Each row was made from one walk, in order. Every step used is in the known rows, and no mark comes twice. Write each row's walk.
(in the rows, 128 means zero)
Known rows:
zaliv simadu susor gitis navos vezap kimod: [ 85 123 125 137 126 105 186 125 100  83 111 127 152  72 109  94 151 116
 173 103 116 102 156 135 132  60 128  88  85 110 133 130 128 122 115 116
  87 100 104 136 144 129 118 188 128]
navos vezap zaliv pakug: [114 150 192 146 135 130 144 100 158 130 151 108 136 131 134 137 122 113
 108  65 119 159 183  92  83 132 134 139 110 124  87 130  89 124 106  98
 117 110 155 134 169 172 148 140 102]
gitis navos vezap zaliv pakug: [110 158 156 141 144 127 153 137 165 120 157  97 137 121 149 126 143 114
 158  62 117 134 189  98  90 104 116 122 117 135  84 130  93 107 118  91
 119  97 136 144 169 167 146 170 110]
vezap kimod sazi vema: [146  59  87 149 139  58  93 117 137 115 115 126 163 114 135 170 103  85
  98 124  37  94 149 120 145 103 162 168 132 122 136 121 104 176  36 103
  90 137 125  90 157 171 134  64 105]
taviru sazi kimod: [142 133 158 130 144 112  82  92 104 125 137 134 158  88 174 131 113 132
  91 161  43 164 108 109 124 122 131 137 177 117 143 139  66 145 111 137
 150 142 172 127 167 171 131 112 122]
zaliv simadu susor gitis navos vezap: [ 83 138 132 125 131 126 173 133  92  95 147 128 182  54 109  82 154 120
 169 112 134 122 155 120 112 101 103  85  94 113 148 121 121 113 112 132
 100 101 101 150 154 116 129 174 134]
pakug zade: [122 120 164 157 155  96  86 118 131 116 158 131 154 108 148 138  75 160
  98 134 107 105 159 134 147 176 125 156 135 126 134 141  99 142  82 131
 180 164 153 125 165 160 133  72 126]
gitis susor simadu zaliv pakug: [113 136 163  99 138 164 140 137 118 125 142 126 144  48 139 102 120 115
 146 124  99  91 157 137  84 105 118 119 129  97 125 143 141 128 171 135
 134 135 109 101 145 143 128 154 134]
mobosud vema vedol: [ 96 133 146 129 163 119 112 132 108 101 132 154 110 113 151 153  77 201
 116 136  98 150 131 144 152 164 145 155 161 117  86  60 122 167  49 136
 113 131 160 120 174 138 141  68  77]
vezap kimod sazi taviru: [151  66  77 142 137  64  99 134 155 104 111 139 160  99 135 171 114  98
  91 150  57  88 139  96 157 119 136 169 152 140 124 129  83 160  65  91
 116 119 119  78 155 176 110  71 106]
taviru sazi vema vedol zade: [141 126 143 112 171 147  95 122 119 132 145 133 141 112 160 137 114 106
 109 135  61 139 165 202 197 160 151 126 190  81 166 118 127 167  97 138
 149 156 183 107 146 156 131  90 103]
simadu susor gitis navos: [129 110 119 124 137 114 115 154  97  91 142 102 188  60 122 113 143 185
 175 155 140  70 124 130 133 121 134  89 102 129 148 130 127 136 115 130
 117 114  98 120 141 129 127 132 138]
navos vezap kimod sazi vema vedol zade: [114  81  98 140 153 107 121 134 140 135 130 151 144 127 157 159 108  84
  98  83  89 145 165 185 174 163 173 138 138  95 143  82 112 154  71  82
 102 143 131 105 142 164 148  53  67]
vezap navos: [151 110 142 139 140  78 111 121 135 100 136 131 144 118 135 152 103 143
 117 121 105 100 141 129 144 124 148 116 126 135 102 143 104 155  81 134
 157 122 145 117 177 164 120 107 121]
zalar mobosud vema sazi kimod: [102 133 181 141 170 106  98 116 130 114 109 179 122 115 162 164  77 145
 119 162  89 180 146  75 108 125 131 149 133 110 106  88  76 167  32 161
  94 117 151 130 172 117 162  50  87]
mobosud vema: [115 130 163 142 143  90 106 122 120  92 128 125 138 106 145 156  82 193
 112 140  97 139 140 100 139 148 131 168 141 148  98  91 106 163  38 129
 138 140 137 106 179 132 126  69 100]
kimod sazi vema: [143  81 101 136 146  77  81 123 134 123 145 126 196  95 139 169 113  95
 103 138  59 103 152 112 125 139 143 162 146 128 153 108  90 163  41 115
 105 137 126  97 159 153 140  54 116]
navos gitis susor simadu zaliv pakug: [115 139 142 121 113 195 134 111 125 126 164 129 142  37 152 109 109 106
 145 103 101 118 158 171  52 111 117 108 122 102 131 105 124 127 174 128
 133 157 106  88 132 145 138 142 134]
pakug zaliv gitis navos: [ 93 165 105 124 114 116 149 161 120 129 141  79 158 125 122 132 112 141
 157 125 102  77 174 114 135 131 114 140 143 118 127 171 113  91 123 118
 103 121  81 123 148 146 119 134 145]
vedol zade: [144 150 162 133 145 114 113 143 139 110 152 104 167 122 160 136  74 157
  92 132 129  87 138 124 159 183 139 140 134 164 142 125 120 144 102 115
 187 154 119 109 152 140 121  81 132]
vema sazi kimod: [129 120 145 134 148  90  84 129 125 140 136 167 141 123 163 148  90 138
 120 169  66 153 128 110 117 122 125 135 154 110 141 110  67 169  79 138
 130 139 136 142 158 166 159  76  93]
pakug zade vedol: [122 116 156 149 165 103  73 123 147 119 159 132 131  98 139 147  65 164
 100 145 131 102 171 139 133 176 128 153 157 120 141 126 106 128 107 108
 178 140 155 138 135 167 105  94 147]
gitis susor: [136 118 134 142 145 123 112 106 125 103 136 110 181 112 153 114  99 148
 102 145  89  98 119 117 108 118 122 157 126 137 125 122 102 146  97 126
 135 135  96  99 165 130 113  91 126]
vezap zaliv gitis susor: [168 117 130 114 117 153 131  95 145  71 123  93 139 136 120 109 113 127
 108 127  98  89 174 134  50  90 146 153 115 121 109 127  94 111 129 122
 127 113 106 111 164 151 104 117 140]
sazi vema vedol zade pakug zaliv gitis: [115 170 122  87 138 195 134 163 132 183 114  97 104 127 116 147 104 110
 125 140 136 114 186 203 182 195 155 150 156  54 153 111 125 125 144 143
  88 139 144 100  98 120 131 104 116]
susor gitis navos vezap kimod sazi: [104  95  61 172 136  81 128 125 129 101 127 124 190 102 155 130 128 112
 128 120  93 115 122 115 133 111 156  89 111 137 142 118 125 109  89  55
 106 100  94 101 169 150 133 123 107]
taviru sazi vema mobosud: [159 100 145 161 179 108  56  92 119 135 126 123 159 103 130 123 165  83
 117 147   4 126 163 141 164 101 134 151 152  91 162 152  83 187  69 148
 102 156 166 117 180 180 141 107 115]
simadu zaliv: [124  97 146 141 143 107 114 139 114  99 147 121 169  85 146 124 100 144
 123 125 103 102 136 136 160 175 131 140 133 123 109 123  92 143 114 130
 133 158 117 128 141 171 132  88 125]
gitis navos vezap kimod sazi: [104  92  62 173 145  63 126 155 145  89 127 125 184 121 174 147 122 122
 127  87  71 113 137 109 141 104 146 128 130 155 115 121  93 133  62  62
 100 129  87 126 164 172 134 107  96]
vedol zade pakug zaliv: [120 154 163 119 148 142 140 156 139 164 133  77 142 109 155 140  91 162
  94 136 166 103 132 130 200 200 136 139 130 139 141 150 128 113 139 115
 146 158 127  87 124 110 126 100 131]
zade pakug zaliv simadu susor: [102 132 155 105 131 137 177 153  99 138 121 116 140  59 100 118 117 143
 127 122 146 106 144 127 155 135 108 140 120 101 135 157 106 135 115 155
  62 144 143 129 124  97 122 148 133]
simadu susor: [136  95 152 145 137  95 109 144 103  87 153 116 180  86 134 127 112 184
 131 127 120  95 138 116 133 149 134 151 109 145 118 130  89 164  73 143
 112 149 121 135 141 149 132  84 122]
simadu susor gitis zaliv pakug: [120 147 154 115 106 158 171 131 112 114 133  99 177  61 116  99 153 171
 148 139 150  87 124 104 111 118 123  93 105  90 152 127 134 166 131 116
 128  88 103 112 110 123 123 164 154]
vedol zade pakug zaliv simadu: [106 187 164 102 150 158 175 158 140 156 120 106 126  94 132 135  88 120
  87 130 148 106 142 135 179 166 116 138 145 124 152 155 139 110 138 132
 134 150 140 112 135  90 118 141 140]
zaliv gitis: [131 166 122 141 113 122 105 129 126  93 135 108 170 139 118 131  81 147
 107 142  84  92 157 117 103 148 137 168 143 130 123 117  95 139  93 126
 125 137 114 124 159 155 118 100 143]
zalar mobosud vema vedol zade: [104 165 182 132 185 163 133 138 129  88 121 146 116 111 168 150  60 185
 101 117 152 138 145 143 174 201 154 143 142 134 102  83 141 152  63 143
 122 118 165 111 170  98 131  55 106]
mobosud vema vedol zade pakug: [119 160 147 111 183 180 112 171 136 108 106 130  98 101 165 152  74 196
 103 149 160 146 120 166 196 193 156 155 171 136 117  50 132 165  88 138
 141 148 172 113 140  98 130  70  79]
pakug zaliv gitis: [106 159 134 121 101 116 142 124 111 141 144  93 154 142 110 137  95 145
 110 131 103 101 172 116 119 170 125 162 135 104 123 161 110 102 117 126
 106 131 108 108 154 148 120 109 140]
gitis zaliv simadu susor: [123 131 152 114 111 130 195 147 114  78 128 118 153  67 120  93 129 144
 130 118 106  87 136 110 118  94 108 120 137 122 143 133 113 171  90 137
 120 134 103 154 123 130 105 142 145]

Write each row's walk:
[103 156 155  98 101 147 162 119 104 145 148  95 144 116 109 100 102 142
 119 150  94  84 169 138  71 112 132 128 125 105 141 177 151  94 167 114
 110 134  90  80 164 127 106 142 135]
pakug zaliv gitis susor simadu
[107 145 161 140 143 124 129 136 130 171 141  90 151 113 138 129  96 162
 105 144 129 114 124 120 182 176 127 138 139 128 118 148 100 122 116 113
  96 141 139 103 138 125 133 114 121]
zade pakug zaliv
[109 159 157 133 134 153 125 140 166 137 144 115 116  83 144 140  87 149
 118 120 140 103 169 107 116 137 113 139 173  88 142 135 121 140 136  86
 189 112 136 137 101 161  92 150 167]
gitis zaliv pakug zade vedol
[116 195  92 104 131 177 142 198 142 137 118  61 139 114 143 136 107 139
 147 143 161  73 167 141 173 160 131 140 148 133 147 162 126  88 166 116
 131 139  94 104 109 108 107 135 152]
vedol zade pakug zaliv gitis navos
[118 138 143  95 169 175 118 133 118 187 133 109 112 104 149 137 122 109
 117 141 100 154 156 211 236 184 140 120 184  56 172 140 121 142 132 138
 108 156 198  87 115 130 134 106 105]
taviru sazi vema vedol zade pakug zaliv
[160  88 106 145 115 132 116  75 139  89 140 133 150  94 155 137 110 119
 127 113 110 127 137 178  82  96 131 109 103 129 121 103  97 148 105 138
 149 135 118  86 164 145 103  88 128]
vezap navos gitis susor
[119 123 150 112 139 116 148 141 107  78 134 141 163  71 107 122 105 144
 127 122 105  92 154 114 118 118 108 146 123 130 131 131 110 166  74 168
 100 141 131 154 147 133 124 124 134]
zaliv simadu susor
[143 109 156 126 107 136 162 121  99  95 143  95 173  69 127  85 143 187
 138 158 142  77 106 123 131 131 144  89  99 116 150 116 126 165 114 108
 140 104  91 116 122 130 115 123 155]
simadu susor gitis zaliv
[141 102 154 135 127 112 114 115  92  99 146 114 186  75 114 114 125 188
 123 162 144  90 124 130 132 154 143 109  92 122 148 123 124 150 101 141
 120 121 121 111 147 135 134 105 132]
simadu susor gitis
[ 93 147 132 164 152  91 124 143 137 111 161 102 184 123 165 112 122 135
 150 100  88 128 154 110 139 137 121 128 123 150 108 115  78 124  93  88
 130 130 103 136 172 155 136 121 105]
gitis navos vezap
[ 98 135 164 165 180  97 113 132 129  87 112 163 131 140 144 151  73 166
 128 146 103 153 163  88 141 136 127 150 127 129  98  96 109 166   5 148
  87 128 142 120 185 116 153  54  91]
zalar mobosud vema sazi
[112 151 166  75 133 176 181 145  96 143 119 105 141  42  98 109 129 139
 117 152 204  92 134 151 175 168 128  86 108  96 188 155 166 109 158 151
 116 127 136 102 108  70 118 155 162]
vedol zade pakug zaliv simadu susor gitis
[106 114 150 147 151  77  97 153 121  91 122 153 128 141 135 169  76 171
 131 159  83 150 154 105 144 131 122 156 150 128 111  83 111 182  12 142
 121 146 135 126 174 140 153  50  75]
mobosud vema sazi
[141 122 120 163 116 154 107  80 126 102 157 116 172  97 162 120  94 135
 112 124  94 125 130 152  75 114 122 143 114 145 127  88  91 139  96 124
 133 157  99  88 155 135 117  76 123]
navos gitis susor
[124 129 111 127 115 137 112 140 111  86 131 115 160  90 120 124  95 124
 131 133 102  92 159 146 123 167 145 160 139 108 118 121  85 127 132 143
 126 152 102 137 131 180 119 101 146]
simadu zaliv gitis
[109 155 178 114 133 140 132 154 116 134 157 131 137  55 133 128  97 128
 139 118 100  99 164 126 117 138 134 113 143 110 116 139 136 139 157 123
 134 150 135 120 143 163 142 153 131]
susor simadu zaliv pakug
[127 123 155 111 128 128 156 108  83  95 137 137 173  53  92 105 124 145
 124 150 126  91 138 123 111 121 123  99 111 109 158 127 142 150 100 155
 112 111 131 131 151 114 121 145 148]
zaliv simadu susor gitis
[123 103 193 112 118 129 185  82 109  92 150 135 146  67  86  87 156 115
 122  95 144 140 176 133  83 115 134  86  75 104 136 124 116 117 117 126
 102  99 141 150 162 139 133 159 125]
navos vezap zaliv simadu susor gitis
[131 100 162 111 141 135 130 129 104 102 152 131 151  54 153  85 113 140
 132 142  97  84 136 163 104 120 133 110 118 124 120 134 124 131 161 120
 145 155  97 103 144 152 116 115 123]
gitis susor simadu zaliv
[ 95 124 162 129 157 141  96 143 125 129 153 136 137  55 137 141  98 118
 134 106 129 117 177 131 142 178 106 157 135  80 134 155 105 132 125 147
 159 163 153 138 133 179 152 101 139]
simadu zaliv pakug zade
[104 153 178 165 168 107 120  99 131  82 122 124 146 107 149 149  74 176
 107 133 114 136 144  77 130 156 136 160 122 150  86  98 103 154  38 145
 105 116 155 105 185 107 132  72 119]
zalar mobosud vema
[159 116 138 130 106 141 129  81 127 100 156 141 128  76 148 123 102 123
 137 114  97 121 148 189  62  75 140  71 105 135 123 119 125 141 136 120
 160 139 120  74 180 139 104 120 121]
vezap navos gitis susor simadu
[151  87  94 135 147  92  87 143 147 115 150 137 195  75 132 161 115 102
  91 169  70 100 146  84 138 153 116 161 163 147 135 121  75 150  70 103
 129 126 123  74 153 161 114  60 115]
kimod sazi taviru
[120 184 147  79 116 205 158 150 132 151 121  70 129 104 137 105 103 134
 112 164 152  74 159 160 115 135 147 119 127 114 166 157 158  88 200 122
 146 141  96  71 125  83 100 139 149]
vedol zade pakug zaliv gitis susor simadu
[140 106 136 137 153  85  89 153 152 130 142 156 148 130 115 150 113 115
 136 182  65 119 176 101 156 133 100 151 159 118 131 107  71 169  63 137
 118 137 122 106 156 171 130  61  91]
vema sazi taviru
[142 161 132 136  84 159 167 110 163 114 142 116 125  92 147 149 121 113
 139  79 118 134 144 133 101  97 114  97 130 114 113 110 117 162 112 109
 160 114 133 110 135 158 118 143 141]
vezap navos gitis zaliv pakug
[124 183 158 131 110 154 164 113 138 139 135  96 162  94 129 104 125 138
 113 140 124  95 119  86 112 120 120  95 140  94 154 122 156 143 123  96
 150  83 108  99 134 129 120 169 161]
susor gitis zaliv pakug
[134 151 155 134 114 129 160 108 127 113 141  99 171  97 141  92 119 170
 108 165 116  95  97 110 135 140 142  82 134 123 153 110 132 147 118  88
 164 104  98 102 147 132 108 125 151]
susor gitis zaliv
[129 107  97 116 126 159 114 123 109  75 117 108 175  87 128 101 111 117
 134 137  97  85 154 149  90 126 135 159 127  93 127 117  91 124 146 151
 124 144  74 115 128 159 105 102 146]
simadu zaliv gitis susor
[132 160 137 112 120 152 124 122 117  98 137 111 155 112 130  92  89 142
 123 167  79  81 161 146  46  92 148 134 132 132 138 131 140 126 143 120
 141 133  90  94 168 120  97 133 136]
zaliv gitis susor simadu
[ 87 193 110 124 126 175 163 177 144 149 128  53 155 128 149 119 118 121
 144 110 167 121 183 136 164 183 127 134 130 133 141 136 104  67 169  97
 132 133  90 114 117 115 119 142 137]
vedol zade pakug zaliv gitis navos vezap
[111 170 144 157 100 175 135 107 165 134 172 114 133  84 165 130  90 123
 124  91 118 135 162 133  94 141 101 136 142 101 153 106 106 141 110 111
 180 149 133 123 122 153 139 109 142]
navos gitis zaliv pakug zade
[127 140 159 146 110 132 138  98 146  98 147  98 143 153 117 118 111 123
 104  90 104 142 193 131  71 146 155 147 102 131  95 105  75 105 120  99
 121 117 129 139 167 177 129 116 114]
navos vezap zaliv gitis
[111 120 171 154 182 101 102 139 153 104 111 167 123 117 119 163 101 120
 144 178  92 149 194  72 153 130 106 164 136 120  97  91  83 170  20 154
  90 110 140  90 174 126 129  38  86]
zalar mobosud vema sazi taviru
[154 117 125 159 113 109 114  96 137  95 155 135 140 103 146 158  90 134
 123 103 112 133 140 167 114 136 139 108 120 141 112 104  87 154  89 131
 152 143 149 108 167 166 125  93 124]
vezap navos gitis
[136 148 133 167  88 145 145 108 146 106 169 106 151 103 165 116  88 148
 112 114  97 120 122 146 111 142 124 116 136 149 132  76  90 158  97  89
 156 155 102 113 128 153 114  94 134]
navos gitis zaliv
[115 138 151 124 140 133 121 150 123 123 139 126 157  72 138 140 110 127
 135 101 114 114 151 108 136 153 119 147 139  98 109 131 103 143 123 146
 121 142 130 131 134 172 147 127 136]
simadu zaliv pakug
[109 142 158  84 145 164 179 171 115 133 115 104 133  60 118 122 115 138
 117 124 186  93 148 143 183 163 113 136 117 118 161 163 133 127 136 159
 106 156 142 123 104  93 120 136 143]
vedol zade pakug zaliv simadu susor
[112 156 110 112 122 178 139 122 122 144 108  75 156 120 118 110 109 134
 117 166 126 100 144 123 112 132 124 159 130  96 135 141 102  99 146 135
  84 128 100  86 123 106 100 124 143]
zade pakug zaliv gitis susor
[108 176 123 131 114 153 133 140 121 150 117  82 150 131 108 138  92 151
 114 153 127 108 149 119 143 170 137 156 144 106 132 134  96 114 130 126
  88 138 125 104 128 124 120 123 138]
zade pakug zaliv gitis
[ 87 180 180 123 190 189 161 151 125 151 106 122  89 110 161 147  75 190
 107 123 185 152 137 146 213 217 151 138 138 104 101 103 140 127  92 139
  87 125 173  93 136  69 139  80  99]
zalar mobosud vema vedol zade pakug zaliv
[116 154 114 110 122 140 131 185 112  82 146 114 142  75 134 103 109 126
 183 141  88  62 176 161 107 120 145 111 148 128 124 143 124 110 170 119
 139 150  92 132 135 165 118 155 145]
susor simadu zaliv gitis navos
[117 132 171 113 116 163 146 121 116 121 146 111 152  46 124 103 134 166
 150 137 168  92 151 118 111 141 120 103 105  69 175 148 143 147 133 127
 167 109 126 120 110 130 128 145 164]
simadu susor gitis zaliv pakug zade
[ 59 130 142 110 121 114 207 133  85 141 154 115 170  57  94  87 167 126
 172  98 153 129 166 123 131 116  94  73  87  85 154 160 133  80 139 119
  79 103  98 137 147 119 133 185 136]
pakug zaliv simadu susor gitis navos vezap
[153 107 125 113  82 147 196 113 121  61 140 144 124  53 118 121 135 109
 153  82 119 111 152 171  96  72 113  87 110 114 134 114 104 169 104 150
 137 137 127 140 127 141 106 141 151]
vezap navos gitis zaliv simadu susor
[117 185 134 112 120 176 137 160 140 148 122  70 140 129 133 142  86 146
 100 146 165  93 160 136 160 195 145 152 136 122 155 147 120  99 155 124
 140 144 121  90 111 111 111 115 144]
vedol zade pakug zaliv gitis
[115 136 122 105 137 123 159 149  95  74 132 126 171  44 105 101 139 141
 168 144 120  69 142 127 121  87 109  86 116 117 158 141 143 131 116 148
 106 105 111 139 147 111 123 175 154]
zaliv simadu susor gitis navos
[105 171 135  97 112 187 150 131 112 150 119  82 136 103 122  97 102 146
 122 170 118  94 155 146  86 115 140 132 135 101 137 156 131 103 181 116
  99 130 101  76 140  95 108 152 135]
zade pakug zaliv gitis susor simadu
[108 152 161 125 135 124 189 103 139 102 145 118 136  88 122  89 147  93
 134 100 119 133 173 129  90  87 124  66 107 125 131 123 122  81 124  91
 128  80 133 139 183 137 123 190 125]
susor gitis navos vezap zaliv simadu
[139 116 141 106 108 178 144 104 127 110 146 146 117  29 140 129 128  82
 165  94 119 120 166 194  59  75 125  76 104  91 114 129 129 134 180 148
 150 137 126  90 141 160 122 158 135]
vezap navos gitis susor simadu zaliv pakug
[148 109 140  86 127 128 171 137 114  61 136 124 132  46 103  94 161 127
 164 125 136  78 164 143  97  63 121  74 101 119 144 152 139 117 125 143
 108  83 133 147 156 128 121 184 151]
vezap zaliv simadu susor gitis navos
[113 178 148 132 121 143 156 136 154 131 140  99 153 109 152 123 111 143
 118 109 100  99 134  76 118 118 113 135 153 119 122 127 115 159 104 100
 145 113 112 119 134 147 117 140 147]
gitis zaliv pakug
